In the rows, zero is written as 100.
Known rows, with every step that occurs:
mozutu-vivapu:  85  99  99 106  92 105  88 105 103 105 100  95 111 105  85  97 100 106 107  98 110  93  95  97  96 102 106  99 103 107 102 105  93 109 106 105  92 107 106  98  90
nopop-seta-dedun-sesav-domuz: 128  94  91  89 100 103  96  99  91  89  70 115 101 104 101  96 107  96 106  98 106  96  84  98  98  96  91  97 147  99 100 100 101  96 101 102 113 115 116 106  85
gasel-nopop:  99 114  90 102  89  89  90  94 104  93  66 110  87  93 102  89 103 101 103  91 108  95  96  90 113 104 108  94  94 104  94 103  95 110 100 100 106 108 110 111 108
vudob-nopop-gasel:  85 103  97 112 101  93  96 105 103  97  67  97  79  96 103  76  99 104  98  99  99 105 103  91 100 107 108 104 106 112  96  98  95 111 100  86 116 131 112 122  99
vudob-nopop-pani-gumetog:  93 113  97 112  99  96 102 100 100  82  63  97  95  95 100  79  94 101  99 100  97 104 105  90 102 100 111 108 131 109  92 113  96 115  99  84 108 120 123 124 106
mozutu-vivapu-dabu-sesav-dedun-napumok:  77  91  96 107  92 103 109 106  97 107 103  91 112  97  82 100  94 106 112  97 103  95 118 115 106 101 117 103  78  98 100  96  97  95 107 103  88 101 107  98  91
nopop-seta-bopo-domuz-sesav-dabu-vivapu: 116 105  95  91 108 101 108  98 102  75 109 114 100  98 103  88 103  87 102 102 103  99 107  93  97  90  96 112 156 110  97 108  97  84  98  97 109  98  82  94 111
bamef-mozutu-vivapu-dabu-sesav-domuz:  79 113  99 106  98  93  86  98 121  94  59  94 106  94  87  92  97 106 127  98  87  92 100 110 106  96 124 103  86 117  98  99 102 105 106 105  89 107  71 105  74
pizu-geborel-ronag: 123 108  97  98 106  93  90  98  97  85  80 101 106 118 106  95 107  99  84  95  95 103  95  74 102  92 110 100  94  94  95  99  99 105 107  94  88 107  87 112  83
geborel-pizu: 100 111 103  98  95 113  71 102  96  82 129  89 103 102 102  83 110 100  95  99 102 102  99  98  95 117  92  99 113  93  92  79  97 106 102 112  96  92 102 106  99
pizu-geborel-ronag-napumok: 123  99  97  95 106  89  98 102 100  90  81 103 106 113 105 106 106 101  83  93  95 101  93  75 101  95 108  97  83  84  97  96 102 101 108  95  92 106  79 110  84
pani-gumetog: 104 116 101  98  92 102  97 102 100 111  95  98 100 100  99 100  98  99 100  96  97 101 102  98  99 106 127 106  97 108 102 108  94 118 108 103  99 100 120 105 104
bopo-domuz-sesav: 105 102 106  98 111 111 100  96  98  92 109  96  96 102 114  80 102  98  94 110 128 103  92  97  94 100  97 108 131 110 103 130  92 106  95  96  98 113  61  97 118
seta-bopo-domuz-sesav-dabu-vivapu-mozutu: 101 109 106 103 109 101 105  95 112  84 117 110 100 106 105  81 102  87  96 105 102  99 104 102  95  90 105 110 129 119 101 116 102  83  93  94  97  96  65  92 114
domuz-bopo-seta-dedun-sesav-dabu-vivapu-mozutu: 105 106 106 103 104 111 106 100 101  74  96 116  96  98 101 117  99  94  98 111 112  96 102 104  94  92 102 103 135 118 104  84 103  95  89  99  99  99 102  84  95
sesav-domuz-bopo-seta-dedun-napumok-ronag-geborel: 101 101 104 103 111 108  94  94  94  99 102 105  89  99 112 112  91  97 104 111  87 102  58 103  94  95  67 101 128 101 104  95 100  96  95  99  95 103  82 106 102
dedun-sesav-domuz-bopo: 105 102  97  98 101 102  93  97  95 105 105  97  98 100 103 107  99  95 102 104 123  98  71 102 106 106  83 109  92 106 106  96  98 105  96 104 106 103  94 100  77
domuz-sesav: 107  99 104  96 107  99  97 100  99 102 126  96  95 104 100  91 108  96  95 111 121 104  94  94  89 102 113 105  99 108  98 117  94 108  95 100 109 107 102  98 106
dedun-napumok-ronag-geborel-pizu-bupe:  96 104 106 100 100 102 109  95  92 129 104 102  99 110 114  84  93 105  99 103  96  94  90  98  98 103  86  90 101  82 102  90 103 106  99 100  95  88  93  98 113
napumok-dedun-sesav-dabu-vivapu:  94  94 102  99  94 101  98  99 104 100 105  95  98  98  94 117 105 107 100  99  93 102 112 111 103 101  90  92  77 105 103 100 106 108  94 104 104  81 141  84  95
mozutu-vivapu-dabu-sesav-domuz:  77  93  97 107  95 104 104 104 102 102 104  90 109  97  83 103  94 106 112  96  98  93 106 114 100 103 108 102  87 102 100 100  96  97 107 104  90 107  89 100  87
ronag-napumok-dedun-sesav-domuz-bopo: 104  83 101  95  99  95 102 105 107 105 117  97  96  91  95 134 102 107  99 100 100 101  83 108  99 106  77  91  60  84 107  92 106 101  98 108 111  87 109  94  93
vudob-nopop:  91 104  97 101  99  92  95 102 104 107  68  92  89 102 105  74 100  98  96 101  98 104  98  87 100 105  98 102 103 114  95 108  95 103 101  87 107 122 117 125 100
seta-bopo-domuz-sesav-dedun-napumok: 109 107 105 101 109 101  99  96 104  93 118 106 102 112 109  76 104  88  96 105 115 104  92 100 101  91 100 111 119 113 102 116  98  82  94  95  95  95  86 104 112
geborel-pizu-bupe: 109 113 109 103 110 109  80 102  95  81 125  88 104 117 102  78 103  99  95 102 116 101  98  91  97 113  94 100 104  97  89  89  99 108 100 107  91  91  99  93  91
dedun-napumok:  97 104  99  99  97 104 105 101  89 127  98 102 103 103 101  82 104 104  98 101 104 100  93  91 104 103  97  99  78  95 103  95  98 109  98 104 100 103 103 102 114
geborel-ronag-napumok-dedun-sesav-domuz: 111  86 100  90  95  91  94 103  97 112 110  90 126  95  99 129 109 106  98  91  93  94  90  94  90  92  83  93  82  78 105  92 105  92 106  93 107 103  94 106  93
sesav-domuz-bopo-seta-dedun-napumok-ronag: 103 100 103 103 112 107  92  97  93  93 102 103  90  98 110 112  92  98 104 111  88 104  59 103  97  93  70 103 116 107 102  93 100  97  93  99  93 103  84 105 102
sesav-dabu-vivapu-mozutu-bamef:  80 103  99 108 102 100 115 102 106 101 104 105  98  87  90 106  91 100 101 101  78 104 131 101  95 101 110 103  99 110  95 103 103 107 102 100 102  98  83  72 115
dedun-sesav: 105 104  98  95  90 102  96  98  98 116  94  98 102 105 102  98 104 100  98  97 129  94  94  97 107 108 102 102  94 105 107 100  98 110  97 106 106 105 108  99  81
gasel-nopop-seta-dedun-napumok: 119 106  85  94  91  89  98  96  93  83  42 125  94  94 102  83 108 100 107  91 107  93  94  92 111  96 106  90 123  94  93  95  98  99 101  96 111 112 122 114 110
domuz-bopo-seta: 106 116 107 102 103 113  95 101 101  79 120 104  93  99 104 115 100  95  95 111 118 101  93  90  96  95  92 108 124 120 102  88  94 103  91 103  98  97 101  96 100
pani-nopop: 108 114 102 101  97  99  96  97 100 103  90  96  96 102  97  82 100 100  91  93  88 101  97  99  97 116  85 105  99 110  97 103  97 115 105  92  98 101 105 112 108
dabu-vivapu:  74 101  99 101  98  98  97  95  98 107  83  99  96 100  94  94  95  93 103  99  84  98 100  89 103 108 113  96 119 109 101 111  99 101 108 106 112 103  93  81 122
geborel-ronag-napumok-dedun-sesav-domuz-bopo: 113  88 101  91  96  91  95 104  97 104 116  93 126  94  99 132 108 103  99  95  98  94  89  95  89  90  81  95  85  81 106  86 105  90 105  92 109  99  96 104  91
bopo-seta-dedun-sesav: 114 102 108  99  95 116  93  98  95  96  66 110  98 109 107 110 108 103  96 100 116  96  89  98  98  98 103  92 142 110 109  98 100  98  95 101  90 116 109 104  91
domuz-bopo-seta-dedun-sesav-dabu: 114 108 108 102 103 111 103 102  98  79 100 116  96 100 104 115 102  96  98 111 123 100  96 100  93  93  93 104 133 119 103  86  98  97  85 100  98 100 118  94  88
vivapu-dabu-sesav-dedun-napumok-ronag:  85  95  97 101  98  98 120 101  98 113 108  93  93  92 101 104  89 101 105  97  83 101 130 119 110 101 114 100  73  98  97  95 103  93  99 103  98  94 105 101 102
ronag-napumok-dedun-sesav-dabu-vivapu:  94  79 101  94  95  92 112 106 107 113 106  99  98  88  92 132 102 109 100  96  92  99 104 107 100 108  90  88  63  83 106  95 108 101  99 108 112  87 113  84 101
vivapu-dabu: 102 109  99 102 100 108 114 102 103 101 113  95  95  96  99  99 100 101  97 100 106 100 124 109  96  97 105  99  91 105 100  99  96 107  92 107 100 107 103 103  96
ronag-napumok-dedun-sesav-dabu: 103  82 101  94  95  95 109 107 109 113 113  99  97  90  94 132 103 111  98  96  99 100 103 106  99 107  85  88  57  84 106  94 106 104  95 108 108  88 117  91  93

Rows:
 94  92  95 101 102 102  91 102  88 122 107  95  96 100 100  96  95  98 101 102  96 111 104  97 117 101 105 104  74  98  97 104  98 105 101 102  95  94 130  99 107 -> sesav-dedun-napumok
 96  84 100  99  94  95 112 106 111 107 108  99 103  89  88 135  99 109  99  95  94 102 110 112  96 106  95  88  59  82 108  93 111 102 106 106 111  88  99  80 104 -> ronag-napumok-dedun-sesav-dabu-vivapu-mozutu-bamef
124  97  98  95 105  89  95 101 101  85  84 101 106 113 103 111 108 104  84  94  89 103  95  80 100  93 104  93  76  83  98  95 104 102 108  95  91  99  90 109  86 -> pizu-geborel-ronag-napumok-dedun
 77  91  96 107  93 103 104 105 103 103 106  89 109  97  82 104  93 104 111  96 102  95 120 114 104 101 118 103  87 103  99 100  96  97 107 104  90 102 107  97  86 -> mozutu-vivapu-dabu-sesav-dedun
111  96 109 102 102 102 103  97  90 113  64 118 103 121 109  75 102 103 101 102  97  95  84 106  89  98  95  79 130  88 102  95 108  95  96  99  98 103 123 102 105 -> seta-dedun-napumok-ronag-geborel-pizu-bupe
125  94  96  95 107  89  94  99  98  87  82  98 107 112 104 116 107 104  86  94  92 102  83  84 103  94  96  96  72  80 100  94 105 100 108  94  91 101  83 110  77 -> pizu-geborel-ronag-napumok-dedun-sesav-domuz
 91  92  98 101  99 103  89  98  90 122 116  93  93 100 109  97  91  99 101 102  87 108 103 105 111 103  97  98  94  85  97  95 101 102 102 101  93  83 124 100 109 -> sesav-dedun-napumok-ronag-geborel-pizu
105  83 103  95  98 100 102 105 107 101 116  96  95  91  97 141 102 108  99 100 102 101  83 107  99 104  77  91  69  86 109  90 105  99  97 107 106  88 105  94  93 -> ronag-napumok-dedun-sesav-domuz-bopo-seta
 89 103 100 102 104 105 114  99 101  92 115  93  91  90 100 112  92  98 104 101  89 101 111 113 103 101  99 107  91 106  99  92  99  91  98 105  97 104  79 104  96 -> vivapu-dabu-sesav-domuz-bopo-seta
 76  89  97 106  92 101 111 105  99 110 102  92 109  97  87 104  90 108 112  96  96  93 118 119 104  99 115 100  81  97 101  96  99  96 106 101  87  96 105  97  93 -> mozutu-vivapu-dabu-sesav-dedun-napumok-ronag
 78 110  98 106  97  93  90 100 116 101  59  96 110  94  86  90  97 107 126  99  92  93 112 111 112  95 133 103  77 113  98  96 102 103 106 103  88 100  89 102  78 -> bamef-mozutu-vivapu-dabu-sesav-dedun-napumok
124  97  95  89  96 106  99  98  89  92  78 118 102 105 107  85 106  99 103  99  94  94  93  99  91  97  89  89 160  83  99  86 103  93 103 102 109 103 116 108 105 -> nopop-seta-dedun-napumok-ronag-geborel-pizu
 98 118  90 114  93  94  93  92 101  67  65 116  92  89  97  90  98 103 105  92 109  95 100  87 114  98 108  96 124 100  89 107  97 118  92  99 108 108 108 108 114 -> gasel-nopop-pani
110 111 107 102 109 101 104  97 110  88 122 110 100 108 108  79 105  89  96 104 113 102  98  99  94  92  97 112 128 119 100 116  98  85  90  96  96  97  80 101 107 -> seta-bopo-domuz-sesav-dabu
 93  93 103  98 112  94 113 101  97 101 124 101  94  93  96  98 101  96 100 112 105 106 113  98  89 102 115 108 102 109  93 117  96 103  92  96 109 101  99  81 113 -> domuz-sesav-dabu-vivapu
125  94  98  95 105  88 103 103 100  88  85 103 107 109 103 116 107 106  84  94  95 102 102  84 102  93 103  96  71  82  97  91 105 101 103  93  90  97  95 105  76 -> pizu-geborel-ronag-napumok-dedun-sesav-dabu
109 108 105 102 109 102  93  96 108  87 120 105 100 112 109  80 104  86  96 104 114 105  93 100 100  91 101 111 126 118 100 120  98  83  94  96  95  96  88 104 107 -> seta-bopo-domuz-sesav-dedun
 94  98 101 102 104 105 120 100  95  96  97 100  95  93 100 105  94 100 105 102  89 100 107 117 101  99 100 102  93 101 101  88 102  86  96 102  97 107  88 106  98 -> vivapu-dabu-sesav-domuz-bopo-seta-dedun-napumok
104  96 101  99  99 104  84  97 102  92 115  90  97 102  97 119 105 103 101 104  99 104  83 113 102  99  74  95  74 105 105  97 105 109  96 105 104  84 132  97  86 -> napumok-dedun-sesav-domuz-bopo
 87  97  96 102  99 101 113 101 101 105 112  91  92  92  96 104  92  98 104  96  89 104 132 113 110 103 117 104  78 104  95 100 100  94 101 106 100  99 107 102  96 -> vivapu-dabu-sesav-dedun
 76  89  96  99  96  93  95  99  93 122  96  95  96  97  96  94  91  97 106  94  77 105 106  97 120 113 116 105  71 100  95 102 103  91 110 104 102  93 111 101 106 -> dabu-sesav-dedun-napumok
 88 100  98 107  93 108 105 107 104 100 107  93 111 100  84 101 100 107 107  99 114  93 115 111  95  97 110  99  96 104 102 100  94 106 102 106  90 108 104  98  86 -> mozutu-vivapu-dabu
 78  98 100 103 103  97 115 102 100 109 100 106  93  87  95 103  93 100 103 101  79 102 123  94  99 105 103 103 105 111  93 106  99 104  94 103 103  97 102  77 112 -> sesav-dabu-vivapu
 94 111 104  99  91 112  81  92 102 105 121  96  95 106 107  86 104  95  95 101 102  97  95  94  88 116  87  93 143  80  98  91  96 104 107 112 104  97  90 108 101 -> ronag-geborel-pizu
101  95 106  98 110 113  97  94  92  97 119  92  96 100 121  81  96  98  96 112 120 105  95 108  98 101  92 106 136  92 101 120  95 100  97  93  92  97  67  97 122 -> bopo-domuz-sesav-dedun-napumok-ronag-geborel-pizu
 94 102 102  99  96  99 110 100  93 132  97 103  98 102 110  90  96 108  99 100  89  96  91  99 102  99  92  93  84  94 105  93 102 108  94 100  97  93 102 101 118 -> dedun-napumok-ronag
104  83 101  93  93  95 103 106 109 114 109  97  98  94  94 129 105 110  97  95 102  99  95 104  99 108  87  86  60  83 108  95 106 104 100 110 110  90 116  94  95 -> ronag-napumok-dedun-sesav
103 114 106 107 108 101 106  96 112  81 116 110 106 108 102  81 102  87  97 104 108 104 105 105  91  90 106 111 129 119 102 116 101  82 100  93  98  97  62  90 118 -> seta-bopo-domuz-sesav-dabu-vivapu-mozutu-bamef
108 106 106 101 108 100 100  95 105  97 119 107 100 112 113  79 100  89  97 105 108 103  91 104 100  89  98 108 121 114 102 115 101  82  92  93  93  90  87 103 114 -> seta-bopo-domuz-sesav-dedun-napumok-ronag
127 110  97  94 106  97  99  96  99  79 101 103  99 102 101  80 102  90  93  97  96 104 101 102 100 103  85 116 131 109  94 107  97  95 106  84 100  94  99 112 110 -> pani-nopop-seta-bopo-domuz-sesav-dedun
 77 108  97 108  95 102  97  95 106  97  89  97 103  99  88  98  93  92 100  99  82 100 110 100  96 103 122  96 112 107 104 107 105 103 119 103 109 104  66  74 127 -> dabu-vivapu-mozutu-bamef
104  89 100  98 110  97  97 101  88 112 128  93  96 102 100  92 103  94  98 113 118 112 100 100 102  99 116 109  80  99  96 116  96 103  97  96 104  99 119  96 110 -> domuz-sesav-dedun-napumok
109  94 100  91  94  91 100 106  98 116 108  97 125  96 100 117 108 103  96  90  97  92 100  83  88  95  97  95  97  82 103  94 100  93 107  94 108 111  85 107 100 -> geborel-ronag-napumok
 90  91  97 101 100 100  95  97  92 131 108  96  91 100 109 101  88  98 102 102  86 107 102 103 113  99  99  98  90  90  99 104 101 104 101 100  95  87 125  99 110 -> sesav-dedun-napumok-ronag-geborel
 86  96  96 101  98 100 118 102  96 111 110  93  95  92  96 100  93  99 104  97  90 104 131 115 111 103 116 103  70  99  97  96 101  93 100 105  99  98 107 102 100 -> vivapu-dabu-sesav-dedun-napumok
111  87 102  90  92  91 104 107  99 112 112  96 126  92  98 130 109 108  97  91  95  93 109  94  89  91  89  93  82  80 104  89 105  93 102  92 106  99 104 100  92 -> geborel-ronag-napumok-dedun-sesav-dabu
